What can hang from each mark:
k_152: k_343
k_457: k_55 k_632
k_417: k_55
k_180: k_55
k_632: k_180 k_343 k_457
k_55: k_180 k_417 k_457
k_343: k_152

Every row comes from one small tree of marks. The marks that hang from a mark follow it in brackets, in the order of their numbers. Every link used is in the known rows. Which tree was each row made from?
Known rows:
k_632{k_180 k_343 k_457{k_55{k_417}}}: [-5.40 -0.48  3.93  1.34 -0.03  3.50 -0.82 -0.93  3.87 -4.42 -1.02  0.11
 -1.82  0.83  0.54  0.09 -0.72]
k_55{k_180 k_417 k_457}: [-1.29 -3.02  1.27  1.15 -0.23 -2.65  1.57 -2.72 -2.98 -4.11 -4.74 -3.51
 -1.76 -0.37  0.00  2.11 -1.12]
k_457{k_632{k_343}}: [-3.12  2.09 -3.10 -0.46  3.09  1.41 -1.47  1.85  0.86  0.02  2.13 -0.61
 -1.25  1.01  1.61 -2.15 -1.50]
k_457{k_55{k_417} k_632{k_180 k_343{k_152}}}: [-6.89  0.06  0.85  1.05  3.24  2.45 -1.44  0.95  2.53 -2.45  1.33 -0.28
 -2.64  1.52  0.02 -0.90 -1.27]
k_632{k_180 k_343{k_152}}: [-3.52  0.95  0.91 -1.72  4.48  1.59 -2.41  1.84  1.42  0.11  2.57  0.55
 -1.26  0.87  0.17 -1.33 -0.45]
k_632{k_343 k_457}: [-1.86  1.23  0.49 -0.67  1.60  2.02 -1.44  0.74  1.85  0.12  0.02  0.08
 -0.50 -0.20  1.24 -0.87 -1.60]
k_180{k_55{k_417 k_457{k_632}}}: [-3.02 -0.38 -1.49  2.90 -1.83 -1.11  0.92 -3.21 -0.26 -2.74 -1.19 -2.70
 -3.36 -0.04 -1.52  0.46 -3.35]
k_417{k_55{k_180 k_457}}: [ 1.65 -1.41 -0.18 -1.13  0.30 -1.93  0.37 -1.82 -1.55 -3.06 -1.13 -3.48
 -1.91  0.93  0.38  2.98  1.55]
k_55{k_417 k_457{k_632{k_180 k_343{k_152}}}}: [-7.22 -0.07  0.17  0.49  4.97  0.44 -1.55 -0.05  0.10 -3.39 -0.33 -1.60
 -3.44  0.39  0.22 -0.29 -2.85]
k_152{k_343}: [ 0.26  1.65 -0.90 -1.38 -0.46  0.62  0.35  1.09 -1.26  0.67  1.36  0.11
  1.32 -0.68  0.31  1.56  0.26]
k_417{k_55{k_180 k_457{k_632}}}: [-0.03 -0.61 -2.00 -1.25  1.32 -1.38 -0.10 -1.71 -0.67 -3.15 -0.75 -4.25
 -2.95  1.90  1.29  2.26  1.22]
k_180{k_55{k_417}}: [-1.00 -0.57  0.48  2.23 -2.98 -0.87  0.90 -2.09  0.06 -1.34 -0.08 -1.13
 -1.75 -0.68 -2.16  0.25 -2.50]
k_55{k_180}: [ 0.47 -1.13  0.17 -1.24  0.26 -1.01  0.35 -0.68 -0.93 -0.80 -1.64 -2.27
 -0.64  0.94  0.94  0.28  0.96]
k_417{k_55}: [ 1.50  0.47 -0.23 -0.92 -0.07 -0.27 -0.44  0.13  0.57 -1.00  1.86 -0.47
 -0.72  0.31 -0.24  1.83  1.32]
k_180{k_55}: [ 0.49  0.66 -0.69  0.80 -2.32  0.13  0.10 -1.35  0.99  0.71  1.62 -0.54
 -1.10  0.26 -1.51 -0.58 -1.02]
k_417{k_55{k_180}}: [ 1.95 -0.78 -0.13 -2.06  0.22 -1.19 -0.09 -0.61 -0.38 -1.81  0.26 -2.66
 -1.33  1.30  0.65  2.06  2.21]
k_55{k_180 k_417 k_457{k_632{k_343{k_152}}}}: [-4.74 -1.31 -1.23  0.14  4.73 -1.70 -0.61 -0.05 -2.53 -2.03 -2.48 -4.03
 -3.22  0.05  0.71  0.29 -3.25]
k_457{k_632}: [-1.89  0.87 -1.91 -0.25  1.06  0.60 -0.49  0.09  0.86 -0.13  0.33 -0.77
 -1.05  0.84  0.84 -0.67 -0.15]
k_632{k_343 k_457{k_55{k_180 k_417}}}: [-3.01 -1.82  2.55  0.95 -0.38  1.37  0.21 -1.04  1.21 -3.00 -3.12 -2.22
 -1.49  0.42  1.15  0.71 -1.20]
k_417{k_55{k_180 k_457{k_632{k_343{k_152}}}}}: [-1.68  0.32 -2.68 -2.20  5.31 -0.96 -1.84  0.82 -1.02 -1.08  1.27 -3.88
 -3.42  1.29  1.08  1.21 -0.64]
k_632{k_457}: [-0.61 -0.15  1.63 -0.64 -0.36  1.20 -0.45 -1.01  1.88  0.07 -1.82 -0.27
 -0.43 -0.27  0.44  0.56 -0.35]

Which tree is each row?
[-5.18  0.37  3.10  0.00  1.09  1.83 -1.92 -1.32  3.35 -1.28  0.51 -0.90
 -3.33 -0.18 -1.53 -0.58 -3.22] | k_632{k_180{k_55{k_417}} k_343{k_152} k_457}
[-2.48  0.83 -0.72 -1.00  1.59  0.78 -1.02 -1.58  2.00 -4.43  1.36 -1.91
 -3.28  2.46  0.71  1.70  1.73] | k_417{k_55{k_457{k_632{k_180}}}}
[-1.04 -2.95  2.00  1.76 -1.97 -0.72  1.66 -1.72 -0.60 -3.11 -3.08 -2.15
 -0.94  0.73 -0.14  1.66  0.36] | k_457{k_55{k_180 k_417}}
[-4.50  0.56 -2.03  2.18  2.11 -0.59 -0.79 -0.78 -0.58 -0.64  0.89 -2.41
 -3.67 -0.64 -1.77 -0.58 -5.26] | k_180{k_55{k_417 k_457{k_632{k_343{k_152}}}}}
[-3.64 -1.14 -0.80  2.06  0.47 -1.11  0.87 -1.88 -1.18 -3.40 -2.82 -2.31
 -2.25 -0.38 -0.04  1.03 -2.42] | k_55{k_417 k_457{k_632}}
[-4.89  2.44 -1.44 -1.28  3.67  2.65 -2.10  1.12  2.54 -1.97  2.74 -0.38
 -2.12  2.45  1.93 -2.46  0.12] | k_457{k_632{k_180 k_343}}
[-4.39  0.28  0.89  2.13 -0.23  0.45 -0.21 -2.20  0.47 -4.65  0.89 -1.43
 -3.32  0.52 -1.37 -0.79 -3.00] | k_632{k_180{k_55{k_417 k_457}} k_343}
[-1.64 -0.99  1.87 -1.08  2.26  1.80 -1.35  0.56  1.87  1.06 -1.21 -1.60
 -1.23  0.80  0.82  0.26 -0.54] | k_632{k_343{k_152} k_457{k_55{k_180}}}
[-3.46 -0.57  3.64  0.83 -2.75  1.47 -0.22 -3.76  3.64 -3.46 -1.45 -1.26
 -2.93  0.38 -1.34  0.50 -1.20] | k_632{k_180{k_55{k_417}} k_457}
[-4.28 -0.77 -1.02  1.27  1.15  0.84  0.23  0.01  0.33 -3.16 -0.98 -2.85
 -2.22  1.58  1.54 -0.59 -1.17] | k_457{k_55{k_180 k_417} k_632{k_343}}
[-5.72 -1.04  4.35  0.67  1.81  3.02 -1.50 -0.23  3.59 -2.21 -0.88  0.27
 -2.03  0.26 -0.28  0.45 -1.34] | k_632{k_180 k_343{k_152} k_457{k_55{k_417}}}
[-4.07  1.71 -1.30 -1.84  5.46  1.22 -2.81  0.91  1.60 -2.33  3.32 -1.55
 -3.58  1.84  0.55  0.49 -0.17] | k_417{k_55{k_457{k_632{k_180 k_343{k_152}}}}}
[-1.43  0.86 -2.58  1.68 -1.21 -0.14  0.17 -2.47  0.63 -0.65  0.64 -2.08
 -2.80  0.99 -0.87 -0.40 -2.03] | k_180{k_55{k_457{k_632}}}
[-4.50 -0.97 -1.75  0.64  2.95 -1.20  0.10 -0.94 -2.19 -4.08 -2.54 -4.08
 -2.97  0.70  1.66 -0.11 -2.67] | k_55{k_180 k_417 k_457{k_632{k_343}}}
[-0.54  0.62 -2.20 -0.17  1.02 -0.31 -0.41 -0.93  0.31 -2.39  0.86 -2.08
 -2.46  0.89  0.48  2.07  0.27] | k_417{k_55{k_457{k_632}}}
[-4.72 -0.23  1.44  1.52  1.67  0.01 -1.04 -1.51  0.14 -2.54  1.07 -1.38
 -3.56 -0.27 -2.21 -0.26 -3.65] | k_632{k_180{k_55{k_417 k_457}} k_343{k_152}}
[-2.15 -2.00  3.47  2.41 -2.61  1.51  0.85 -1.95  2.19 -2.40 -3.31 -0.29
 -0.79 -0.81 -0.46  1.88 -0.93] | k_632{k_457{k_55{k_417}}}
[-1.90  0.76  2.54 -0.64 -1.99  2.40 -0.96 -2.96  4.58 -1.37  0.31 -0.52
 -2.48  1.51 -0.73 -0.28  0.17] | k_632{k_180{k_55} k_457}
[-4.38  0.87 -2.59  2.83  0.24 -0.13 -0.01 -1.52 -0.23 -2.65  0.74 -2.48
 -3.49 -0.02 -0.74 -0.98 -4.70] | k_180{k_55{k_417 k_457{k_632{k_343}}}}
[-1.22 -1.26  0.42  3.20 -2.76 -1.57  1.40 -3.31 -1.18 -2.59 -1.49 -1.91
 -2.35 -1.07 -2.37  1.07 -3.24] | k_180{k_55{k_417 k_457}}
[-3.34  1.12 -1.78  0.53  3.35  2.25 -1.64  2.38  1.82  1.78  2.55  0.02
 -1.23  1.10  0.46 -1.32 -1.29] | k_457{k_55 k_632{k_343{k_152}}}
[-3.20 -2.20 -0.68  0.85  0.85 -2.09  1.12 -2.54 -2.07 -4.21 -4.41 -4.33
 -2.89  0.48  0.91  1.36 -1.35] | k_55{k_180 k_417 k_457{k_632}}
[-3.08  0.94  0.21  0.22  2.25  0.93 -1.79 -0.75  1.07 -0.48  2.87 -0.71
 -2.97  0.87 -1.61 -1.16 -2.25] | k_632{k_180{k_55{k_457}} k_343{k_152}}
[-4.85  0.72  2.54  0.52 -0.71  2.34 -1.15 -2.11  3.55 -3.35  0.41 -0.94
 -3.14  0.46 -0.62 -1.08 -2.51] | k_632{k_180{k_55{k_417}} k_343 k_457}
[-5.46  1.20 -1.04 -0.93  5.73  1.37 -2.38  0.79  1.04 -1.32  1.52 -0.96
 -3.00  1.43  0.79 -1.20 -1.36] | k_55{k_457{k_632{k_180 k_343{k_152}}}}
[-3.00  1.65 -2.37  1.15  1.45  2.83 -0.87  1.63  2.18 -0.26  2.59 -0.04
 -1.05  1.71  1.27 -1.65 -0.77] | k_457{k_55 k_632{k_343}}
[-3.13 -1.11  1.96  2.28 -2.31 -0.43  0.82 -3.98  0.46 -4.70 -0.93 -1.64
 -3.18  0.39 -2.05  0.70 -1.74] | k_632{k_180{k_55{k_417 k_457}}}
